Known rows, with every way that one mark hangs from another
dugebup{vavupi zipu{vitid zutod{tesur}}}: [0.18 0.89 -1.93 -0.68 0.51 2.65 -0.28 0.66 -0.27 -1.36 0.43 0.23 1.21 0.85 0.04 1.59 0.24 -1.71 1.07 1.37 4.36 -0.11 0.09 -1.00 -2.34 2.60]
dugebup{vavupi}: [0.77 1.11 -0.88 -0.22 -0.24 2.52 -0.01 0.72 -0.26 -0.51 0.92 0.03 -1.31 0.73 -0.19 0.91 0.95 0.33 -0.99 4.04 1.92 1.01 -0.73 -1.92 -1.46 0.83]
dugebup{vavupi{dero{befen}} zipu{zutod{tesur}}}: [1.57 0.40 -2.45 0.26 -0.36 4.22 -0.65 0.83 -0.62 -2.20 0.89 0.68 -1.36 -0.66 -0.67 2.20 -0.47 -2.63 2.11 1.74 1.85 -0.86 0.16 1.48 -1.59 1.61]
nolo{dero vitid{zipu} zutod}: [-1.97 -0.29 2.61 0.84 1.20 -3.50 0.09 -1.10 0.52 0.80 0.13 0.20 1.62 -0.19 -0.69 -2.53 0.83 0.57 -0.99 -0.32 -0.87 0.16 0.60 -0.16 0.04 -1.56]
vitid{zipu{zutod{tesur}}}: [0.05 0.23 -0.37 -1.74 0.12 1.02 -0.36 0.21 0.79 -0.68 0.75 0.24 -0.61 -1.13 -1.04 -0.33 0.85 -1.65 0.14 -0.42 0.94 -0.06 -0.23 -0.36 -0.06 0.66]
befen{zutod{tesur}}: [1.16 0.43 -2.19 -1.51 -1.25 1.04 -0.42 -0.38 0.52 -0.39 0.03 -0.47 -4.45 -0.49 -0.10 0.88 0.48 0.40 -0.54 -0.46 -1.88 -0.19 -0.78 -0.14 1.05 -1.21]
dugebup{zipu{vitid zutod{tesur}}}: [0.38 0.37 -0.50 -0.68 0.50 1.62 -0.31 0.10 -0.06 -1.18 -0.18 0.04 0.67 0.04 0.37 1.00 0.05 -1.30 1.09 -0.52 2.81 -0.27 0.00 -0.65 -1.41 2.07]
vavupi{dero{tesur}}: [2.71 -0.28 -0.08 1.84 -0.34 3.35 -0.91 0.36 -0.38 -1.14 -0.28 0.15 -1.89 -1.17 0.17 1.07 -0.10 0.37 0.46 1.97 -0.09 0.12 -0.69 0.46 -0.31 -0.31]
dugebup{vavupi{dero} zipu}: [2.03 0.69 0.05 1.69 0.24 4.89 -0.23 0.80 -0.54 -2.09 1.83 0.53 -1.38 0.04 -0.53 1.24 0.41 -1.44 0.35 5.11 2.96 -0.10 -0.59 -1.80 -2.31 0.67]
vavupi{dero{befen{zutod} tesur}}: [2.64 -0.89 -1.60 1.10 -1.23 2.79 -1.39 -0.29 -0.46 -1.12 -0.54 -0.13 -4.07 -1.17 0.51 2.41 -0.22 0.59 1.08 0.30 -3.49 -0.46 -0.34 3.33 0.39 -1.10]
befen{dero}: [2.17 -0.11 -0.59 -0.30 -0.64 1.30 -0.60 -0.70 0.16 -0.29 -0.22 -0.30 -3.27 -0.64 0.04 -0.16 0.38 1.01 -0.66 1.12 -1.29 1.10 -0.83 -0.82 0.14 -0.45]
zipu{vitid zutod}: [0.11 0.38 0.03 -0.79 1.08 1.13 -1.02 -0.58 0.14 -0.48 -0.38 0.11 1.15 0.61 1.80 0.49 0.42 0.55 1.06 0.07 2.96 0.60 -0.54 -0.61 -1.34 1.65]
dugebup{zipu}: [1.35 0.31 1.43 0.44 -0.28 2.43 0.38 0.31 -0.34 -1.13 1.03 -0.13 -1.22 -0.14 -0.49 0.66 0.81 -0.25 -0.67 2.99 1.23 0.47 -0.65 -2.09 -1.37 0.72]
zipu{vitid zutod{tesur}}: [0.22 0.63 -1.47 -1.34 0.39 0.53 -0.70 -0.19 0.23 -0.33 -0.78 0.01 0.04 0.09 0.94 0.58 -0.01 -0.10 0.93 -1.45 2.36 0.13 -0.30 -0.23 -0.51 1.60]
sata{zipu{vitid zutod{tesur}}}: [-0.76 0.70 -0.84 -1.25 0.27 -0.80 -0.02 1.09 -0.21 0.15 -0.47 0.19 1.16 0.74 1.22 0.56 -0.54 0.64 0.57 -1.18 2.04 0.01 -0.43 -1.20 -0.46 3.09]
nolo{dero sata vitid}: [-0.79 0.08 2.34 0.72 0.67 -1.25 0.78 -1.08 0.15 1.17 -0.16 -0.04 2.12 0.35 0.33 -1.42 0.14 0.72 -1.01 0.06 0.20 0.57 0.06 -0.77 0.88 -1.63]
zutod{tesur}: [1.02 0.86 -0.96 -0.86 -1.00 1.10 0.23 0.46 0.12 -0.23 0.02 -0.23 -2.92 -0.69 -0.60 0.37 0.31 0.18 -0.95 0.52 -0.20 0.37 -0.60 -1.33 0.35 0.04]
nolo{dero{tesur} sata{zipu} vitid zutod}: [-2.12 -1.17 1.80 1.55 0.45 -4.04 0.89 0.06 -0.27 2.00 -1.11 -0.36 4.61 0.66 0.55 -1.74 -1.19 1.83 -0.67 -1.37 -1.80 -0.06 0.47 0.64 1.10 -0.49]
dero{befen}: [0.79 0.43 0.17 -0.28 -0.92 0.89 0.12 0.30 -0.52 -0.12 0.09 -0.13 -2.50 -0.20 -0.04 1.21 0.48 0.76 -0.63 1.42 -1.05 0.78 -0.36 0.04 -0.50 0.55]
sata{zipu}: [0.14 0.58 1.08 0.00 -0.47 0.26 0.63 1.33 -0.49 0.21 0.74 0.04 -0.71 0.54 0.52 0.27 0.27 1.61 -1.33 2.18 0.33 0.75 -0.98 -2.68 -0.52 1.77]
dugebup{vavupi{dero} zipu{vitid zutod{tesur}}}: [1.17 0.73 -1.94 0.51 0.98 3.86 -0.90 0.56 -0.28 -2.16 0.65 0.74 0.56 0.22 0.36 1.57 -0.32 -2.52 2.09 1.57 4.57 -0.81 0.02 -0.34 -2.29 1.99]
nolo{dero sata{zipu{zutod}}}: [-0.95 -0.12 1.11 -0.86 0.80 -0.40 0.27 0.43 0.14 0.85 0.44 0.23 3.24 0.86 1.02 -0.99 -0.50 0.58 1.00 -1.10 2.27 0.45 -0.15 -0.93 0.46 1.00]

Rows
[0.45 -0.61 -0.64 1.25 -0.92 -1.08 -0.60 -1.28 -0.66 0.61 -1.67 -0.21 -0.74 -0.53 0.08 1.44 0.36 2.02 -0.19 -1.37 -4.60 0.23 0.47 3.76 1.10 -1.72]  nolo{dero{befen{zutod} tesur} vitid}
[2.29 -0.31 -3.28 -1.54 -1.52 0.70 -0.94 -1.12 0.68 -0.34 -0.58 -0.63 -5.91 -1.06 -0.33 0.43 0.07 0.60 -0.43 -1.49 -3.68 0.03 -0.73 0.71 1.68 -1.79]  befen{dero zutod{tesur}}
[-1.92 -0.21 0.64 -0.13 0.35 -3.71 0.66 -1.20 0.67 1.56 -0.93 -0.38 1.60 0.05 -0.20 -2.46 -0.83 0.19 -0.64 -2.67 -1.29 -0.44 0.60 0.37 1.84 -2.26]  nolo{dero sata vitid zutod{tesur}}
[-0.21 0.57 -1.18 -1.53 -0.41 0.14 0.04 1.16 -0.03 0.04 0.20 0.15 -0.05 -0.06 0.49 0.35 -0.28 0.58 0.24 -0.55 0.88 0.06 -0.80 -1.10 0.23 2.34]  sata{zipu{zutod{tesur}}}
[-2.10 -0.01 0.61 -0.58 0.47 -4.25 1.11 0.99 0.13 1.75 -0.75 -0.31 2.04 1.56 0.51 -1.84 -1.47 0.53 -0.01 -3.20 1.09 -0.34 0.90 -1.13 0.79 0.28]  nolo{dero sata{zipu{vitid}} zutod{tesur}}
[1.70 -0.74 -1.79 0.00 -1.67 1.52 -0.71 -0.20 -0.44 -0.36 -0.79 -0.59 -3.23 -0.61 0.14 2.58 0.39 1.16 0.06 0.05 -3.65 0.22 -0.27 2.72 0.38 -0.54]  dero{befen{zutod} tesur}
[-2.49 -0.69 1.80 -0.62 0.39 -3.61 1.16 -0.49 1.11 0.86 0.42 -0.42 1.39 -0.35 -1.00 -2.49 -0.05 -1.57 -1.64 -0.91 -1.67 -0.92 0.39 -0.56 1.14 -1.62]  nolo{sata vitid{zipu} zutod{tesur}}
[-1.94 -0.51 1.90 0.56 1.02 -3.15 0.45 -1.51 0.50 1.48 -0.58 -0.30 2.69 0.57 0.66 -2.55 -0.42 0.95 -0.47 -1.16 -0.35 0.11 0.41 -0.05 1.04 -2.08]  nolo{dero sata vitid zutod}
[-1.80 -0.48 1.24 0.14 -0.35 -3.42 0.97 -0.32 -0.46 1.58 -0.11 -0.07 1.04 0.99 0.87 -0.11 -0.39 1.62 -0.84 -1.45 -3.44 -0.15 0.34 1.06 1.63 -0.93]  nolo{dero{befen{zutod}} sata{zipu} vitid}
[1.03 0.29 -2.49 -1.51 -1.89 0.29 -0.27 -0.10 -0.03 -0.22 -0.28 -0.47 -5.10 -0.54 -0.30 1.72 0.22 0.21 -0.31 -1.13 -3.45 -0.23 -0.21 1.51 1.08 -0.83]  dero{befen{zutod{tesur}}}
[-1.43 -0.94 1.21 0.90 0.72 -3.10 0.58 0.89 -0.33 1.63 -1.26 -0.42 3.98 1.57 1.04 -1.05 -1.34 1.33 0.38 -2.04 0.59 0.11 0.89 0.00 0.06 0.50]  nolo{dero{tesur} sata{zipu{vitid}} zutod}
[-0.89 0.16 -0.20 -1.45 0.14 -0.90 0.60 0.79 0.27 0.95 0.05 0.15 2.15 0.35 0.26 -0.87 -0.91 -0.07 0.79 -2.49 1.53 -0.03 0.10 -0.60 1.32 0.83]  nolo{dero sata{zipu{zutod{tesur}}}}
[-0.69 -0.39 1.08 -0.39 0.56 -1.39 0.19 -0.78 0.67 0.99 -0.09 -0.46 0.83 0.56 0.32 -2.14 -0.47 0.37 0.48 -1.11 0.68 0.31 0.35 -0.43 0.67 -1.77]  nolo{dero sata zutod}
[2.62 -0.61 -2.16 1.92 -1.08 4.71 -0.94 0.57 -1.00 -2.15 0.65 0.09 -2.82 -0.46 -0.51 3.38 0.07 -1.24 1.19 3.24 -1.47 -0.75 0.04 2.56 -1.43 -0.09]  dugebup{vavupi{dero{befen{zutod} tesur}} zipu}
[1.45 0.19 -1.18 1.20 0.06 3.18 -0.82 0.13 -0.84 -2.03 0.88 0.35 -2.43 0.92 0.61 2.78 0.14 -1.20 1.25 2.78 0.69 -0.75 0.19 0.83 -2.28 0.53]  dugebup{vavupi{dero{befen{zutod}}} zipu{vitid}}
[1.93 0.32 -2.93 0.41 -1.33 3.68 -0.38 0.64 -0.53 -2.06 1.09 0.19 -4.68 -0.45 -0.95 2.68 -0.14 -2.08 0.90 1.99 -1.23 -1.20 0.08 1.36 -0.68 -0.30]  dugebup{vavupi{dero{befen{zutod{tesur}}}} zipu}
[-1.79 -0.58 2.89 -0.17 1.77 -1.35 0.14 -1.37 0.84 0.59 0.51 0.43 4.39 -0.11 -0.18 -2.13 0.72 -1.18 0.16 -0.90 1.32 0.08 0.45 0.19 0.45 -1.09]  nolo{dero sata vitid{zipu{zutod}}}
[-0.65 -0.65 0.74 0.19 1.00 -0.75 0.01 0.71 -0.36 1.01 -1.05 0.08 5.26 1.17 1.44 0.06 -0.92 0.64 1.47 -2.06 2.48 0.39 0.49 0.50 -0.12 1.80]  nolo{dero{tesur} sata{zipu{vitid zutod}}}
[-0.08 0.39 -1.06 -0.62 -0.28 -1.67 -0.10 -0.32 0.41 0.64 -0.70 -0.23 -1.66 -0.37 -0.62 -1.36 -0.30 0.87 0.14 -2.11 -0.34 0.20 0.41 0.04 0.86 -1.29]  nolo{dero zutod{tesur}}
[-0.86 0.36 3.02 1.04 0.81 -1.53 0.43 -0.53 0.12 0.54 0.41 0.48 1.00 -0.45 -0.99 -1.38 1.43 0.20 -1.57 0.89 -0.15 0.62 0.35 -0.92 -0.06 -1.17]  nolo{dero vitid{zipu}}
[-2.04 -0.29 2.08 0.03 1.22 -2.25 0.53 -0.35 0.00 1.36 0.00 0.33 4.97 0.85 1.29 -1.46 -0.53 1.09 0.21 -1.09 0.95 0.22 -0.11 -0.52 0.74 0.65]  nolo{dero sata{zipu{zutod}} vitid}
[2.73 0.01 -0.64 2.52 -0.18 5.38 -0.50 1.17 -0.87 -2.10 0.96 0.33 -0.72 -0.49 -0.85 2.05 0.19 -1.37 0.50 4.80 1.80 -0.12 -0.33 -0.25 -2.18 0.73]  dugebup{vavupi{dero{tesur}} zipu}
[-1.88 -0.10 1.12 -0.20 0.18 -3.18 0.45 -0.42 0.68 0.45 0.08 -0.16 -0.09 -0.80 -1.11 -1.85 0.51 -0.43 -1.78 -0.42 -1.94 -0.56 0.17 -0.44 0.44 -0.97]  nolo{vitid{zipu} zutod{tesur}}
[-1.53 -0.27 -0.01 -1.28 -0.57 -2.60 1.33 1.18 0.39 1.09 0.30 -0.55 0.20 0.66 0.08 -1.39 -1.30 0.21 -0.87 -1.06 -0.56 -0.58 -0.19 -1.70 1.12 0.46]  nolo{sata{zipu} zutod{tesur}}
[-0.71 -0.83 3.06 1.46 0.60 -1.30 0.83 -0.37 0.21 0.94 -0.21 0.05 3.30 -0.52 -1.26 -1.30 0.69 -0.75 -1.34 0.02 -1.11 0.25 0.77 0.54 0.73 -1.78]  nolo{dero{tesur} sata vitid{zipu}}
[-2.00 0.02 1.22 0.20 0.51 -3.92 0.42 -0.69 0.70 0.91 -0.29 0.15 0.63 -0.76 -1.47 -2.42 0.45 -0.14 -1.14 -1.79 -1.49 -0.28 0.89 0.19 0.86 -1.78]  nolo{dero vitid{zipu} zutod{tesur}}
[-1.41 0.13 0.62 -0.45 0.26 -2.17 0.01 -0.60 0.07 0.44 -0.41 0.60 1.23 -1.16 -1.19 -0.44 0.54 -0.91 0.16 -2.50 -1.45 -0.09 0.99 2.39 0.65 -0.28]  nolo{dero{befen} vitid{zipu{zutod{tesur}}}}
